Each row was made from one small tree. The marks that hang from a mark follow it in brackets, in the order of their numbers. Every link used is in the known rows. Write each row's tree.
Known rows
j_363(j_846(j_701(j_284))): [ 0.567 -2.508 -4.231  1.940  1.499 -2.900  5.779  4.091  1.232 -0.234
  0.019 -1.364  2.064 -6.152 -1.116 -1.235  1.268 -6.352 -0.284 -0.950
 -3.351]
j_701(j_284): [ 0.294 -1.099  1.994  1.578  0.448 -1.378  3.971  2.321 -2.002 -1.661
 -0.644  0.785 -1.654 -3.912 -0.031 -1.557  1.093 -6.169 -0.352 -2.459
  0.253]
j_846(j_363 j_701(j_284) j_885(j_839)): [ 4.742 -2.477 -4.062 -0.670  1.637 -3.637  1.246  2.207  4.745 -0.271
 -1.428  1.437  0.962 -2.923  0.237 -1.973  2.741 -4.704  2.013 -4.107
 -0.966]
j_885(j_284): [-4.595 -0.909  1.356  3.125  0.601 -0.622  2.947  0.141 -3.838 -1.698
 -1.094 -1.630 -0.389 -0.305 -0.380  1.098  4.350 -5.399 -1.762  1.646
  0.538]
j_715(j_846(j_701 j_885(j_839(j_582)))): [ 3.696 -3.464 -0.201 -1.390  3.149 -1.977 -0.145  1.604  1.769 -0.023
 -1.652 -1.303 -3.102 -2.168  1.306  0.631 -0.982 -0.546  1.296 -1.318
 -2.069]
j_284(j_715(j_839(j_582 j_885) j_846)): [ 0.505  1.658  7.685 -1.824 -1.269 -2.940  1.739 -1.921 -1.343  1.612
  0.821  0.769 -4.438 -0.319  0.331  2.363  0.614  3.941  0.106  1.148
  2.673]
j_284(j_715(j_839 j_846(j_363))): [ 0.887  2.804  3.657 -1.583 -0.165 -3.738 -1.739 -1.604 -0.795  1.471
  1.835  3.622 -1.764 -0.165  0.280  0.135  0.892  0.188  2.779 -2.709
  1.153]
j_701(j_284(j_715(j_846))): [ 0.584  0.183  4.616  3.805  1.129 -0.724  1.456  3.518 -1.011 -0.875
  0.915  4.232 -2.695 -4.375 -0.132 -1.252 -1.030 -4.306 -0.499 -3.591
 -1.642]
j_885(j_284 j_839(j_582)): [-1.882 -1.946  2.805  0.692 -1.574 -1.496  0.689 -1.965 -3.594 -1.859
 -2.759 -2.415 -3.336 -0.174  0.413  1.397  4.381 -2.550 -2.174 -0.190
  0.998]
j_885(j_284(j_715(j_846(j_363))) j_839): [-0.858 -0.315  2.355  3.144  0.957 -2.587 -3.795 -0.845 -1.263 -0.070
 -0.189  2.079 -0.992  1.173 -0.336  1.015  4.970 -2.382  0.564 -1.490
  0.283]
j_885(j_284(j_715(j_846)) j_839(j_582)): [-1.299 -0.940  5.467  2.751 -0.742 -1.242 -1.838 -0.985 -2.698 -0.956
 -1.452  0.862 -4.156 -0.637  0.667  1.525  2.081 -0.742 -2.173 -1.341
 -0.631]
j_839(j_885): [-0.837 -1.861  3.756  0.491  2.131 -1.889  4.829  0.344 -2.516 -0.618
  0.404 -3.371 -1.912  0.245 -0.688  1.671  4.913 -3.978  0.080  3.735
  3.763]
j_885(j_284 j_839): [-2.922 -2.749  1.531  2.302  0.352 -1.636  0.065 -0.401 -2.619 -1.622
 -0.792 -2.348 -2.666  0.304 -0.609  1.585  6.331 -5.349 -0.993  1.106
  1.113]
j_885(j_284(j_715) j_839(j_582)): [-2.405  0.056  5.386  1.815 -2.604 -1.496  0.071 -2.487 -2.463 -1.976
 -1.142  0.269 -3.893 -1.322  0.729  0.658  4.271 -3.548 -4.176 -1.268
  0.208]
j_846(j_363 j_885): [ 1.658  0.177  0.011 -2.691  3.128 -2.908  2.311 -0.166  1.866 -0.680
 -1.031 -0.511  0.772  0.710  1.052 -1.572  2.578 -5.307  1.970 -2.245
  1.466]
j_284(j_715(j_846)): [-0.906  0.228  5.530  2.518  2.438 -0.958  0.422  1.577 -2.615 -1.204
  2.037  1.680 -3.114 -2.257  0.143  0.006  0.299 -4.275 -0.310 -0.930
 -0.588]
j_363(j_839): [-1.233 -0.140  1.993 -0.761  2.393 -0.675  3.272 -1.599 -3.593 -0.301
 -1.519 -2.009 -3.843  0.447 -0.619 -0.295  2.286 -5.625  1.703 -1.278
  2.757]
j_846(j_701 j_885): [-0.163 -1.554 -1.575 -0.140  3.334 -1.438  4.272  2.165  1.587 -1.134
  0.498 -1.170  0.139 -2.809  0.633 -0.729  1.223 -6.040 -0.288  0.597
 -1.772]
j_715(j_839): [-1.141  0.380  2.673 -2.346 -0.715 -3.046  1.951 -1.177 -2.308 -0.230
  1.344 -0.935 -3.074 -1.037 -0.190  0.601  2.297 -2.958  1.263  0.027
  1.873]
j_839(j_582 j_885(j_284(j_715(j_846)))): [-2.704  0.221  6.468  3.696  0.018 -0.825  2.676 -0.489 -2.783  0.184
 -1.429 -0.162 -1.898  0.392  0.258  2.840  2.532  1.575 -2.981  2.816
  1.240]

Which tree is each row?
[ 0.124  1.564  4.269 -1.752  1.438 -2.957 -0.368  0.279  3.268  1.156
  2.299  2.103 -3.223 -0.280  0.504  0.170 -0.313 -1.782  1.796 -1.994
 -0.626] | j_284(j_715(j_839 j_846(j_885)))
[ 4.515 -1.572 -1.944 -3.817  1.196 -3.347  1.114 -1.171  2.655 -0.550
 -2.269 -0.865 -0.235 -1.423  1.721 -1.129  2.060 -1.839  1.176 -2.859
 -0.122] | j_846(j_363 j_701 j_885(j_839(j_582)))
[ 3.751  0.743  0.464 -4.236  4.214 -1.657  1.581 -2.490  0.696  1.755
 -5.238 -0.217 -2.068  3.109  1.294 -0.821 -1.590  0.755  4.846 -5.208
  2.049] | j_715(j_846(j_363(j_839(j_582)) j_885))
[-0.979  1.223  1.897  1.023  0.155 -2.325  0.213  0.859 -1.186  1.016
  3.448  2.918 -2.180 -3.915 -0.050  0.953 -0.240 -0.449  0.647  0.239
 -2.096] | j_284(j_715(j_839 j_846(j_701)))
[ 0.184 -3.007  1.733  0.251  2.059 -1.638 -0.997  0.322  1.206 -0.301
 -3.726 -1.947 -3.029  1.683  0.877  1.705  1.462 -0.373  0.612 -1.297
 -0.439] | j_715(j_846(j_885(j_284 j_839(j_582))))
[ 1.087 -0.769 -0.040 -2.158  0.009 -3.015  0.309 -2.863  1.711 -0.634
 -4.376 -1.379 -0.043  2.482  1.255  0.169  4.516 -1.778  0.215 -2.721
  1.387] | j_846(j_363 j_885(j_284 j_839(j_582)))
[ 3.782  1.498  1.274 -5.909  1.148 -4.156  0.072 -1.946  2.132  1.885
 -2.438  0.900 -1.272  1.666  1.532 -0.017 -1.638  3.430  4.289 -4.089
  1.099] | j_715(j_839(j_582) j_846(j_363 j_885))
[ 0.646 -0.436  1.560 -2.758  2.880 -3.218  0.101  1.081  2.389  1.415
  0.593 -0.380 -2.804  0.953  0.260  0.951 -0.577 -0.837  3.945 -0.949
  0.259] | j_715(j_839 j_846(j_885))
[ 1.134 -1.671 -2.507  1.389  2.003 -1.472  5.130  4.061  3.023 -1.046
 -0.575  1.238  0.715 -5.060  0.513 -1.699 -0.058 -5.983 -0.443 -1.962
 -2.533] | j_846(j_701(j_284) j_885)
[-2.554  2.973  2.388  1.443 -0.739 -3.083 -1.665 -1.989 -1.198  1.569
  0.429  3.518  0.031  1.191 -0.336  1.228  2.845  1.186  1.344 -1.118
  0.347] | j_885(j_284(j_715(j_839 j_846(j_363))))
[ 2.110  3.776  4.815 -3.237 -1.682 -3.467 -0.881 -3.110 -1.530  1.253
  0.004  3.871 -2.567 -0.727  1.452 -0.166 -0.923  2.985  1.810 -4.132
  1.052] | j_284(j_715(j_839(j_582) j_846(j_363)))
[ 1.468  0.227 -4.294 -2.420  3.945 -2.097  3.858 -1.549  1.860  1.475
 -2.551 -0.422  1.092  0.417  0.314 -1.167  1.996 -4.115  3.358 -2.217
  0.812] | j_846(j_363(j_839) j_701 j_885)
[ 0.818 -0.283 -2.114 -0.599  2.971 -2.299  5.050 -2.293 -1.808  2.047
 -1.951 -1.986  0.538  1.190 -1.173  1.016  5.216 -1.545  2.859  2.079
  3.934] | j_846(j_363(j_839(j_885)) j_701)
[ 2.953 -0.906  5.627 -1.666  1.749 -2.205 -1.474  0.188  2.469 -0.556
 -0.482  0.916 -5.269 -0.886  1.610 -0.206 -0.251 -1.958 -0.139 -3.635
 -0.637] | j_284(j_715(j_846(j_885(j_839(j_582)))))
[ 0.610 -1.789 -4.826  1.031  1.990 -2.476  6.256  1.813  1.000  1.326
 -1.843 -1.733  0.372 -3.919 -1.739 -1.403  1.175 -5.677  1.744 -2.492
 -1.682] | j_363(j_839 j_846(j_701(j_284)))
[-0.656  3.609  6.449 -3.039 -3.806 -2.455  2.114 -3.372 -2.031 -0.632
  0.878  1.940 -4.316 -2.591  1.155 -0.337  0.366 -1.050 -2.199 -2.544
  1.199] | j_284(j_715(j_839(j_582)))
[-3.006 -1.024 -2.992  1.240  2.115 -2.570  1.009  1.708  2.305  1.866
 -0.368  0.008  0.731 -0.177 -0.169  2.343  0.846  0.624  1.621  2.125
 -2.570] | j_715(j_839 j_846(j_701 j_885(j_284)))
[ 2.369  1.551 -1.551  0.978  0.628 -2.336  3.545  2.266  4.580 -0.415
 -0.021  5.000  2.598 -4.914  0.882 -3.267  0.833 -5.539 -0.960 -4.589
 -2.378] | j_846(j_363 j_701(j_284(j_715)) j_885)
[ 1.612 -0.342 -3.370 -1.201  3.381 -2.519  3.271  0.690  2.308 -0.324
 -0.478 -0.237  2.567 -1.392  1.198 -1.237  2.008 -4.721  1.327 -1.002
 -0.744] | j_846(j_363 j_701 j_885)
[-0.265  2.564  7.487 -2.637 -3.270 -3.170  3.845 -3.395 -1.122  0.594
  0.927  0.197 -3.846 -0.742  0.345  1.574  2.873  1.059 -1.942  1.106
  3.663] | j_284(j_715(j_839(j_582 j_885)))
[-0.265  1.128 -1.753  0.541 -2.384 -4.719  3.934  1.833  3.129  1.036
  2.667  1.855  0.820 -6.619 -1.209 -1.002  1.391 -4.066 -0.951 -2.166
 -3.478] | j_363(j_846(j_701(j_284(j_715(j_839)))))
[ 4.255 -2.769  0.221 -2.210  4.781 -3.660 -2.646  0.853  2.869  0.548
 -1.067 -0.692 -1.649  2.062  0.453 -0.144  2.287 -2.669  5.050 -3.086
  0.948] | j_715(j_846(j_363 j_885(j_839)))
[-0.793 -2.016  1.672 -0.867  0.027 -1.943  1.116 -1.205  1.523 -1.413
 -3.437 -2.682 -2.481  1.115  0.998  0.857  3.739 -3.240 -1.683 -1.217
  0.292] | j_846(j_885(j_284 j_839(j_582)))
[ 1.815  1.335 -1.768 -2.672  0.761 -1.383  4.265 -3.616 -3.445  0.610
 -3.974 -0.184 -0.592 -1.256  0.836 -0.959  0.917 -0.830  1.596 -3.000
  1.769] | j_846(j_363(j_839(j_582)) j_701)
[-4.179 -0.243  2.298  0.754 -1.233 -2.962  3.635 -1.781 -1.954  1.277
 -0.295 -2.679 -0.936  2.451 -1.381  3.654  6.718  0.005 -0.322  5.298
  3.649] | j_715(j_839(j_885(j_284)))
[ 1.596  0.111  3.542  1.955  2.564 -1.462  1.470  4.137  3.405 -0.252
  0.246  4.005 -2.008 -3.315  0.613 -1.783 -1.554 -4.934  0.031 -4.459
 -2.197] | j_701(j_284(j_715(j_846(j_885))))
